Known rows, with every step that occurs
mibif -> vime -> vebukov: [ 11  12  18 -24   5  -5  13   3   2   7   3  24 -17  16   1 -30 -13   2
  16  -2   0   0 -10   6 -27  24 -22  -7  -3   0  -8  -4  -3  -8   5  17
  16  10  10  -1 -21]
vime -> vibo -> sakomir -> mavop -> meda: [  3 -21  16   5  12   3 -19  13  -8 -16  23  26  -6  -1  24  -7 -19  20
 -57  -3  27   6  -6  14 -19  19  11  10   0 -13   0 -19 -39   8  23 -19
   1 -22  -1 -15 -30]
lunom -> vime -> mavop -> sakomir: [  0  -5   3  -1   6   1 -31  -5  -9 -13  -1  37 -12 -12  26 -17 -12 -25
  -4 -18  24 -23  18   3 -15  17  18 -12  -7   5  27   4 -23  18  19  10
   0  -2 -13 -14  -6]
muva -> vime -> vibo: [ -1   9   2 -18 -15  -3 -34   6  -5 -12   7   4  -7  20  22  14 -17   5
  -2  -4  -4   6  -5   6 -13  -1  -8 -11   6 -17   6  10  -5   5   1  -1
   0   0 -18   1 -22]
meda -> mavop -> vime -> vebukov: [ 25   3  27  -1 -13   7  19   8 -10 -11   5  40  -7  10  17 -36 -20 -15
  -5   9  24  -9  12   6 -22 -15 -28 -18 -14  -8  39 -30 -22  -7  -1  33
   3  17 -16  -2  -6]
meda -> mavop -> vime -> tanut: [ 29   3  22   9 -13   4   4  19   7 -12   5  33  -3   1  28 -14 -19 -22
 -29   2  16   5   7  -1 -20 -22 -18 -23  23 -12  24 -15 -10  -3  -2  27
 -17  27  -5  23  -3]
sakomir -> vibo -> vime: [ -8  12 -24  -5  -3  12 -18 -15   0  22  20   6 -31   4   5   8  -9  17
   0  -1  -6  13   3   8  -5  32   5  25 -30  37   8   3  -3  -6  -5   4
  17   3  -5 -20   9]
meda -> mavop -> sakomir -> vibo -> vime: [ -3  -3 -13  14 -13  19 -15 -21  -6  16  17  23 -34  -4  11   5 -27 -10
 -20  -3  10   9  16   6  -8  22  -3  17 -24  33  27 -13 -24   4   9  27
  14  15 -22 -29   2]
vime -> pume: [ -3   9  -4   3 -10  10 -18  18   0  -2   2   5 -14   4  14  -9  -7  -5
  11 -10 -11   2   1   6 -25   0   7  -4   4  -5   7  -7   6   1  16  -5
   0   8   6   8  10]
mibif -> vime -> tanut: [ 13  13  12 -14   5  -9   0  15  18   6   2  13 -12   7  15  -9 -16  -5
 -11  -8  -7  14 -14  -3 -27  16 -10 -12  35  -4 -20  10   7  -5   8  12
  -2  22  20  24 -18]
mavop -> meda: [ 10 -26   6   9   2  -7   7   7  -7 -13  12  -1   1   6  20 -14   3  -5
 -34 -14  21  -3  14  -8  10 -15  -6  -4  14 -16  -7  -9 -11  -3   3  -9
   0  -4  -5   9   1]
vorirab -> vime: [ -8  -8  -5 -22  -8  24 -10   3   1  15   7   7 -11 -12  -3  -3  12 -11
  12   0   9  13   2 -22  -5  18   4   1  -6  -3  -9   6   8  -1   2  21
   5   3  -5  12   2]
vime -> vibo: [  6  13   0 -17  -7   2 -19   5  -4 -14  -5  13   1   8  13   3  -9   1
  -7  -8 -13  -4  -2  10 -23 -12   1  -5   7  -1   5   6  -1   7   7  -6
   0  -5   1   2 -22]
vebukov -> vime -> vibo -> sakomir -> mavop -> meda: [  2 -21   9   3  11   2 -14   9  -7 -21  29  38 -18   6  32 -23 -16   7
 -45 -11  35   7  -4  13 -26  31   9  14  18 -17   2 -27 -64   2  22 -31
   9 -19  -6  -7 -45]
vime -> vibo -> sakomir: [ -7   1   0  -7  12  20 -25   1  -7  -1   0  20   8  -7   8  -1 -20   7
 -34  -8  -4   4 -16  14 -27  22  13  -6   6 -15  12   0  -8  14  20  -7
  -8  -8  11 -11 -28]
vorirab -> vime -> vebukov: [ -1   7   6 -36 -11  26   8   8  -5  12   4  28  -9  -1   3 -25   9  -1
  25  -1  11   3   5  -5 -20  12 -15  -4 -23   1   2   7   8  -3   0  18
  14   0   4   1   7]
sakomir -> mavop: [ -2   3  10   2  -4  -5  -4   3   5   1  13  13 -13   0  -2   7  -7  21
   3  21  13   8  -8  16  -7  18   7  20 -17  16  -3 -12 -25  -1   6  -3
   8 -13  -6 -15  -6]
muva -> vime -> tanut: [  1  10   8  -9  -9  -5 -13  17  12   1   6   5  -2  11  26  10  -7   4
  -6  -4   4  13  -3   4  -5   2 -12 -19  18 -16  -2  19   4  -1  -5  -5
  -7  13  -2  15   5]
meda -> mavop: [ 12   7  18  11 -13  -6   1  -4   6 -10   3  10  -1  -6  -6   7 -17 -12
 -12  12  11   2   8   4   4 -11 -20  -5  -2  -5  23 -12  -4  -4   1  16
  -9   4 -16   4   6]
tanut -> vime -> vebukov: [ 12  17  12 -20  11   0  12   1   6   6  -3  13  -8   7   8 -35   3  -3
   5  -3  23 -11   2  32 -25  22 -13 -11   7   0   6 -12  -4  -3  -4  -2
   5   7  -2   4   2]
vebukov -> vime -> mavop -> meda: [ 16 -18  -4   2  -4 -12  -3   7  -3 -30  28  40 -15   9  43 -33   7  -9
 -20 -18  38 -19  25  -8  -7   1 -11  -3  17 -11  14 -18 -41  -5   6 -26
   0  -9 -12  14 -19]
depa -> vime -> muva: [ 17   1   2  -5   6  23 -10   5   7  13   3  15 -19   0  -2 -10   2  -1
  -4 -17   9   6   7   3   3   5  21  -2  20   3  11 -11   2  -2  13  24
  -2 -15  -1  16 -26]
muva -> vime -> vibo -> sakomir -> mavop: [-15   1  12  -7   3   8 -39   6  -1   0  22  22 -12   2  10  16 -29  32
 -22  16  14  18 -24  27 -23  48  14   9 -14 -10   6 -10 -34  10  18  -5
   4 -16 -13 -27 -35]
vorirab -> vime -> rurudit: [ 18  21  -1 -30 -23  25 -16  16   8  -1  11  17  -9  -6   1  -4   9 -10
   8   1  -8   7  17  -7 -15   1   6   3 -13   8  -4   3   9   5   2  12
  10  -4  -2  -6   7]
lunom -> vime -> vibo: [  3  22  12 -25   6  -9 -40   1  -7 -18 -10   7 -12   3  11  -4 -18 -14
   7 -19  -5   1  -6  14 -26   5  15  -8   7  -2   9  18   0   4   6  -6
   4  -7  -3   4 -14]
depa -> vime: [  1  -9  -6 -11   9  27  -5  -3   8   8   8  -1 -15   0   1   0   2   5
   5  -7  16   0  12  16   1  20  17  -3   7  -2  10  -9  -7   1  -2  21
  -5 -11   2  17 -21]
sakomir -> vibo -> vime -> rurudit: [ 19  37 -19 -15 -18  17 -22  -1   8   5  21  16 -27   8   7   8  -9  14
  -5   1 -21   8  16  21 -17  14   7  24 -33  45  12   0  -2   0  -3  -4
  20  -3   0 -38  12]
muva -> vime -> mavop: [  0   6  -2  -9 -14  -7 -30   4   4  -9  21  24  -6   5  22  11  -6  14
   4   8  19 -11   8   1   3  16 -11 -12 -19  -7  22   2  -7   2  -2   2
  -8  -4 -23  -4  -4]
vibo -> sakomir -> mavop: [-12  -6   9   7  15  11 -11   1   3   7  15  20  -5 -14  -8   5 -15  27
 -22  20  18  15 -20  20 -11  46  18  18 -19   2   1 -18 -31   7  17  -5
   3 -16   3 -29 -16]
vime -> mavop: [  9  10  -4  -6  -7  -3 -13   3   4 -11   9  32   1  -7  17  -1   1   9
   0   5  12 -17  10   3  -7   4  -3  -6 -19   9  22  -1  -1   3   4  -3
  -9  -9  -2  -5  -3]
mavop -> sakomir -> vibo: [ -6  -9 -13  -3  -3  16  -8 -10  -8   2  12  16 -22   1  29   0 -13  -8
  -2 -15  -2  -6   9  10 -11   5  11  10   6  29   5 -13 -23  11   9   2
  21   1  -8 -32  -4]
lunom -> vime: [ -4   9  13 -10  16 -11 -23  -5  -2  -6  -6  -7 -13  -3  -2  -7  -7 -18
  12 -10   5   1  -4   7  -3  20  16  -5   1  -1   4  13  -2  -2   0   1
   6  -3  -5   2  10]
vime -> pobit: [ 11  10   4   0 -17  12  -6   9   2   5   3   3  -5  -3   0 -18   2  -2
  -8  -4   5  -1  10  25 -16  12 -16   1   8   3   0  -2   3  -9  12  -7
  -1 -11   6   2   3]
sakomir -> vibo: [ -2  10 -11 -15  -5   4 -11  -9   1   1  16   6 -20   5  17  10  -6  10
  12  -4 -10   2   0  15  -3   8   1  13  -4  31   4  -6  -6  -4  -5 -10
  16  -6  -1 -21   6]
vebukov -> vime -> vibo -> sakomir -> mavop: [-11   4   4  -5   7  13 -22   2   0  -6  18  41 -20  -1  15 -11 -20  15
 -13   4  14  11 -20  25 -38  48  17  18   7  -3  10 -19 -57   8  23 -23
  10 -16   0 -18 -49]
vibo -> vime: [ -6   2 -14   9   0   9  -9  -8  -2  22   5   0 -13   1 -12   0  -3   7
  -9   2   4  13   2  -5  -2  26   5  12 -26  12   5   9   0  -2   0  13
   2   9  -2  -3   3]
mavop -> vime: [ 11 -17   3   6   1  11   0   8 -11  -5  10  10  -7   7  16 -20  -6 -15
 -11  -1  13   1   2 -13  -7  -3   6  -8   5  -8   8 -23 -17  -1  -2  26
   0  16 -13   6 -15]
lunom -> vime -> mibif: [ 12  15  -3 -11  12 -14 -21   0   4 -19 -11  -6  -6  14  -6 -26 -20 -28
   0   2  -2  13  -2  11 -25  22  13   0 -13  -6  -1  28   2   1   6  -1
   0   8  -9  13  18]

Rows
[ -4   9  12  -8  21   9 -30   2   7   3  12  22 -12  -8   9  -4 -21  18
 -35  11  25   9 -23  41 -36  56  22   9   5  -1   3 -23 -33  13  19 -11
  -2 -13  -5 -14 -35] => tanut -> vime -> vibo -> sakomir -> mavop
[ 25   8  13   4  -1  22 -14  21   2  -8  24  36 -10  -1  13 -15 -17   8
 -31  18   9   5   0  19 -30  20  24   7 -16   5  14 -37 -37  10  13  11
   7  -5  -6 -35 -23] => vibo -> sakomir -> mavop -> vime -> rurudit
[-11   7   9 -13  26  11 -43  -2  -9  -5  -5  13  -2 -11   7  -6 -25  -6
 -23 -17   1   5 -19  18 -29  39  26  -9   4 -17  15  10  -9  13  19  -5
  -2 -11   7 -11 -20] => lunom -> vime -> vibo -> sakomir
[  5  -7  21  -2  10  22   8  12 -12   5  17  47 -11   3  15 -39 -19  17
 -12  14  30   1 -12  19 -34  31   3   3 -27   0  21 -34 -42   1  11  15
  12   2  -2 -27 -22] => vibo -> sakomir -> mavop -> vime -> vebukov
[  0  -2 -22 -11  -7  13 -17 -12  -6 -12  26  54 -33   2  51 -17  -9 -12
  11 -20  12 -20  21  10 -27  21   5   9   9  31  27 -22 -49  10  12 -12
  22  -2 -15 -26 -23] => vebukov -> vime -> mavop -> sakomir -> vibo
[ -5 -16  -4   4 -13   7 -24   1  -8  -8  14  32  -8   2  34   0 -12 -10
 -10  -7  27 -18  19  -5  -5  12  -1 -14  -8  -8  24  -5 -25  17  16  16
  -3   4 -28 -16 -16] => muva -> vime -> mavop -> sakomir
[ 13 -16  -9  10  -3  -4 -14   3  -4  -6  23  27 -10   0  26 -13   0   8
 -43  -8  33  -9  23 -12   1   7  -6   2 -27   4  16  -2 -13  -3   7   0
  -7  -4  -7   1  -1] => vibo -> vime -> mavop -> meda
[ 10  12   7 -25   0  -6 -21   4   1  -6   2  14 -19  15   8  -6 -24  -7
  -5 -11 -14   8 -15   2 -34  15  -3  -6  21  -4 -13   1  -2   1  14  17
   7   7   5  11 -45] => mibif -> vime -> vibo
[  0 -31  16  17  16   0  -3  10  -3  -5  26  17  -4  -7  15  -8 -11  20
 -54   3  37   8  -5   8  -1  26  10  15  -5 -12  -5 -22 -38   2  18 -14
   2 -18  -1 -17 -14] => vibo -> sakomir -> mavop -> meda
[  9 -22  16  11  -2 -12   2  11  -3 -15  22  12 -12   6  18  -8  -3  15
 -31   4  32   4   6   6   4   1   0  14  -4  -1 -11 -20 -34  -4   8 -13
   8 -16  -9  -4  -7] => sakomir -> mavop -> meda
[ 35  -3   3  12 -10   0   4   9   0 -24   4  18   0  19   6 -32 -33 -37
 -31  22  12  12   9  -2 -27  -5 -11  -8 -13 -19  25 -15 -17  -1   7  36
 -11  28 -29  19  -1] => meda -> mavop -> vime -> mibif
[-13  -4  -3 -24   7  38 -31   4  -6  11   5  23   0 -18   7  -3 -11  -1
 -24  -8   2  15 -14  -5 -31  36  16  -6  -1 -15   5   5  -1  13  20  10
  -2  -7   7  -4 -25] => vorirab -> vime -> vibo -> sakomir
[  9  10  -6  14  -1   8 -16   0   0  24  -1  14 -19   1 -11  -9  -4   2
 -17 -10   0  17  -2 -17   3   9  10  11 -13  13   8   6   8  -6  16  18
   4   5  -3  -4  -4] => vibo -> vime -> muva
[ 12  -8 -16   0  -7  -2 -22  -2  -4  -5  37  31 -22   4  37  -7  -4  18
 -35 -11  25  -8  24   0  -1  14  -4  12 -29  25  18  -7 -16  -6   1  -9
   4 -10  -8 -12   3] => sakomir -> vibo -> vime -> mavop -> meda
[ 20  12   8   3  11  -5 -11   5  12  10  -4   3 -16   0   2 -21   3 -17
 -20 -15  15   4  -8   5  -3  12  10  -6  34  -1  -2 -16   6  -2  11   7
  -2   5 -13  16 -10] => tanut -> vime -> muva
[ 15 -10  17  19  13  18 -13  16  -7  10  17  41 -17  -5   9 -23 -19   5
 -33   4  22  16 -19  -8 -13  21  27   6   1   1  11 -37 -32   2  26  26
   5  -1 -10 -19 -34] => vibo -> sakomir -> mavop -> vime -> muva
[  8   1 -11  -6  -7  -8 -13   5   6 -11   7  -9   0  29   5  -8 -19 -10
  -9  15  -1  20   0   4 -11  18  -8  -2 -15 -22  -3  20  -3   1   1   2
  -3  14 -27  13   8] => muva -> vime -> mibif
[ 10  -4  17   7  11  16  -4  25   5   4  16  39  -5  -6  29 -16 -20  10
 -37  10  22  16 -15  10 -33  22  15  -3   9  -6   8 -18 -33   5  12   9
  -7  12   8  -2 -20] => vibo -> sakomir -> mavop -> vime -> tanut
[  1  14  -2  -7  -3  13   7  -2  -5  19   0  22 -13   9  -5 -23  -3  15
   5   0   7   1   4  10 -20  19 -13   4 -40  13  17   9  -1  -6   0   9
  10   7   6 -12   6] => vibo -> vime -> vebukov
[  3  11 -16   1  -5   4 -23  -5   3   9  15  34 -12  -7   7   0  -3  16
  -7   7  16  -8  11  -2  -7  25  -1   5 -42  19  27   7  -1   0   5   9
  -6  -1  -3  -7   1] => vibo -> vime -> mavop
[ 20   7  14  -2   6  -9  -9   6   7  13   1  14 -25  10  -9 -15 -14 -11
  -7 -13  -7  15 -17 -19  -8  13   2  -2  25  -1 -16  -9   6  -7  20  27
  10   7   1   9 -30] => mibif -> vime -> muva
[ 14  15  -2 -10   8  -8 -17   1  16  -4  10  23  -7  -7  21 -14   6  -1
  -9   3  31 -20   7  20 -15  30   0 -11   5   4  15 -12  -4   4  -1  -3
 -13  -1 -12  11  -5] => tanut -> vime -> mavop
[ -7  17   8  -6   3  -1 -38  15  -3  -8  -3  -1 -24   2  12 -14 -14 -19
  22 -20  -3   3  -3  14 -27  16  21  -7   4  -6  10   6   3   0  15  -3
   6   7   1  11  19] => lunom -> vime -> pume
[ 21 -11  20  16 -10   3   4   2  -6 -13  10  21  -9   3  12 -14 -23 -25
 -22  11  24   3   8  -9  -5 -11 -14 -14   2 -14  30 -33 -21  -6  -3  41
  -8  21 -26   8 -10] => meda -> mavop -> vime
[ 13   7  -4  20 -15  15 -19 -12  -2  18  11  36 -37  -1   8  -5 -25 -15
 -28 -14   6  12  11  -6  -6   7   3  14 -12  33  29 -16 -13   1  23  31
  14   9 -23 -26  -2] => meda -> mavop -> sakomir -> vibo -> vime -> muva
[  6   9 -12  -9  -7  -4  -9  -1   4 -18  17  47 -16   2  26 -22   6  -6
  15  -5  19 -17  13   1 -17  17  -5  -1   5   3  24 -11 -32  -3   2 -18
   0  -5  -8   6 -22] => vebukov -> vime -> mavop
[ -6  -2   7 -13  15  33 -30   3   6   3  20  31 -16  -8   6   7 -23  32
 -21   8  19  12 -12  39 -29  51  32  13  -9   1  14 -17 -37  12  22   5
  -2 -30   5 -13 -50] => depa -> vime -> vibo -> sakomir -> mavop
[  3  13  -1   0   3   4 -19  17   9   4   3  -5 -20   5  20 -20  -2 -17
   0 -14   9   2  -1  23 -34  24  11 -10  26 -10   1 -20   3   2  11  -5
  -4  16  -5  24   7] => tanut -> vime -> pume
[  9  18 -15   3  -6  10 -22  -5   0  24  13  20 -36   5   1  -1  -9  11
  -7 -13 -10  17  -2  -4   0  15  12  22 -16  40  11  -1   3  -9  10  10
  17   0  -5 -19   0] => sakomir -> vibo -> vime -> muva
[ 34  -1  24  21 -12   3  -3  10  -3  -6   5  31 -16   4  10 -21 -20 -28
 -27  -1  17   7   4 -20  -1 -25  -5 -12  15  -8  30 -34 -11  -6  12  44
  -5  15 -27   7 -16] => meda -> mavop -> vime -> muva
[  5 -22  21  -1  16  -4 -21  12  -4 -10  29  27 -19   5  23 -12 -30  16
 -58  -5  26  16 -18   8 -28  40   9   8  11 -14 -16 -23 -42   3  27  -2
   7 -12   1  -8 -49] => mibif -> vime -> vibo -> sakomir -> mavop -> meda
[  8   6   6 -27   4  28  13   2   3   7   4  23 -13   7   6 -23   3  14
  19  -7  17  -9  15  30 -18  16   0  -7  -9   4  19  -8  -7  -3  -1  16
   5 -13   9   7 -16] => depa -> vime -> vebukov
[ 13   8   1   5  -3  -2  -1   3   0  -2   3  27 -24  11   8 -29   4 -21
   8 -22   4   4  -2 -14  -9  -1   4   6  36  -3   6 -13 -24  -7  14  -7
  12  -1  -8  11 -23] => vebukov -> vime -> muva
[  3 -12  -8   6  -6  12 -13   1  -9  -8   4  42  -1 -10  27 -11  -5 -10
 -15 -10  21 -23  20  -3 -14  -2   5 -10  -6   8  24  -8 -21  19  21  11
  -4   1  -9 -16 -15] => vime -> mavop -> sakomir
[ 14   2  11  -9  -9   7 -25  14 -11 -16  12  34 -17  13  29 -11 -22   5
 -11   7  12   5  -6  10 -36   1  10   5  -2   5  12 -25 -35   4  10  14
   7   1 -14  -6 -41] => sakomir -> mavop -> vime -> vibo
[  9  17  15  -8  -4   3 -28   5  -1   0  -2  -3 -18  -6  -1 -24  -6 -18
   5 -12   9   0   6  34 -18  31  -2   0   9   0   2   9   3  -9  10  -6
   4 -13   2   3  13] => lunom -> vime -> pobit
[  7 -19  17   2  22  -1 -22  10   1 -10  25  19 -10  -2  28 -18 -16   9
 -66  -5  45   6  -9  30 -23  39  15   6  18 -16  -5 -30 -43   7  20 -18
  -3 -16  -9  -5 -30] => tanut -> vime -> vibo -> sakomir -> mavop -> meda
[  7  -1 -38   2  -3  16 -15 -10  -3   9   8  13 -21  19   9 -20 -26 -13
 -24   0  -4  17  10   8 -33  31  12  23 -34  28   6  14 -17   9  15  11
  14  19 -15 -17   6] => mavop -> sakomir -> vibo -> vime -> mibif
[  5  22  17 -14  12 -10 -19  12  10  -8  -9  10  -8  -5  17  -7  -8 -14
   1 -16   3   6  -4  13 -18   6   7 -15  19  -1   1  27   8   1   0  -8
  -5   7  14  17  18] => lunom -> vime -> tanut
[ -2   8 -18   0  -4  21 -12   0   3  20  10  28 -24   1  31  -2 -13   0
 -20 -19  -3  13   9   9 -26  15   5   7  -1  34   8  14  -8   8   9   4
   9  19  10 -13   6] => mavop -> sakomir -> vibo -> vime -> tanut
[  1 -14 -13   7  -7  10  -7  -3  -8 -15  12  53 -16  -1  39 -31  -2 -26
  -1 -19  27 -25  22  -5 -25  13   3  -5  15   0  26 -16 -51  15  20  -4
   5   4 -16  -7 -31] => vebukov -> vime -> mavop -> sakomir
[ 12   9   2 -16   0 -12 -17   2   9  -1  15  32 -17   0  11  -8 -14   5
   2   3   8  -8  -4  -4 -17  30  -8  -7  -4   5   1  -7  -4  -2   9  18
  -1   3   0   4 -27] => mibif -> vime -> mavop
[ -4   6 -11 -11  -4  25   1 -11 -13  22  11  35 -28  11  19 -22 -13   8
   3 -12   4  -3  13  17 -27  23  -5  14 -36  38  21  -3 -20   3   9  11
  27   8  -2 -38   1] => mavop -> sakomir -> vibo -> vime -> vebukov
[-13   3 -28   8 -13  30 -32   4  -9  20  17  18 -39   6  28  -8 -20  -5
   0 -22  -9  10  11  10 -36  25  19  13 -16  27  16 -11 -13   8  22   7
  19  18  -3 -19   9] => mavop -> sakomir -> vibo -> vime -> pume
[-15   0   7 -21   4  30 -33   6   0   9  17  35 -14 -16   4   5 -16  18
 -16  14  16  23 -21  12 -32  51  23  15 -19   1   1  -8 -25  12  22   4
   6 -18   1 -19 -31] => vorirab -> vime -> vibo -> sakomir -> mavop
[ 22   9 -12  -5  13  -8  -3   2  17  -6  -4 -11   0  17   1 -33  -9 -25
 -24  10  11  10  -1  23 -31  30   4  -2   9 -11  -8   4   0   3   3  -1
  -9  17 -16  26   6] => tanut -> vime -> mibif
[ -2   5  -6 -16   2   6 -37 -12  -8 -12  17  39 -31  -8  41  -7 -16 -11
   8 -19  11 -19  15  16 -18  22  19   3  -8  34  28  -4 -24  14  12   0
  17  -7 -13 -35  -2] => lunom -> vime -> mavop -> sakomir -> vibo
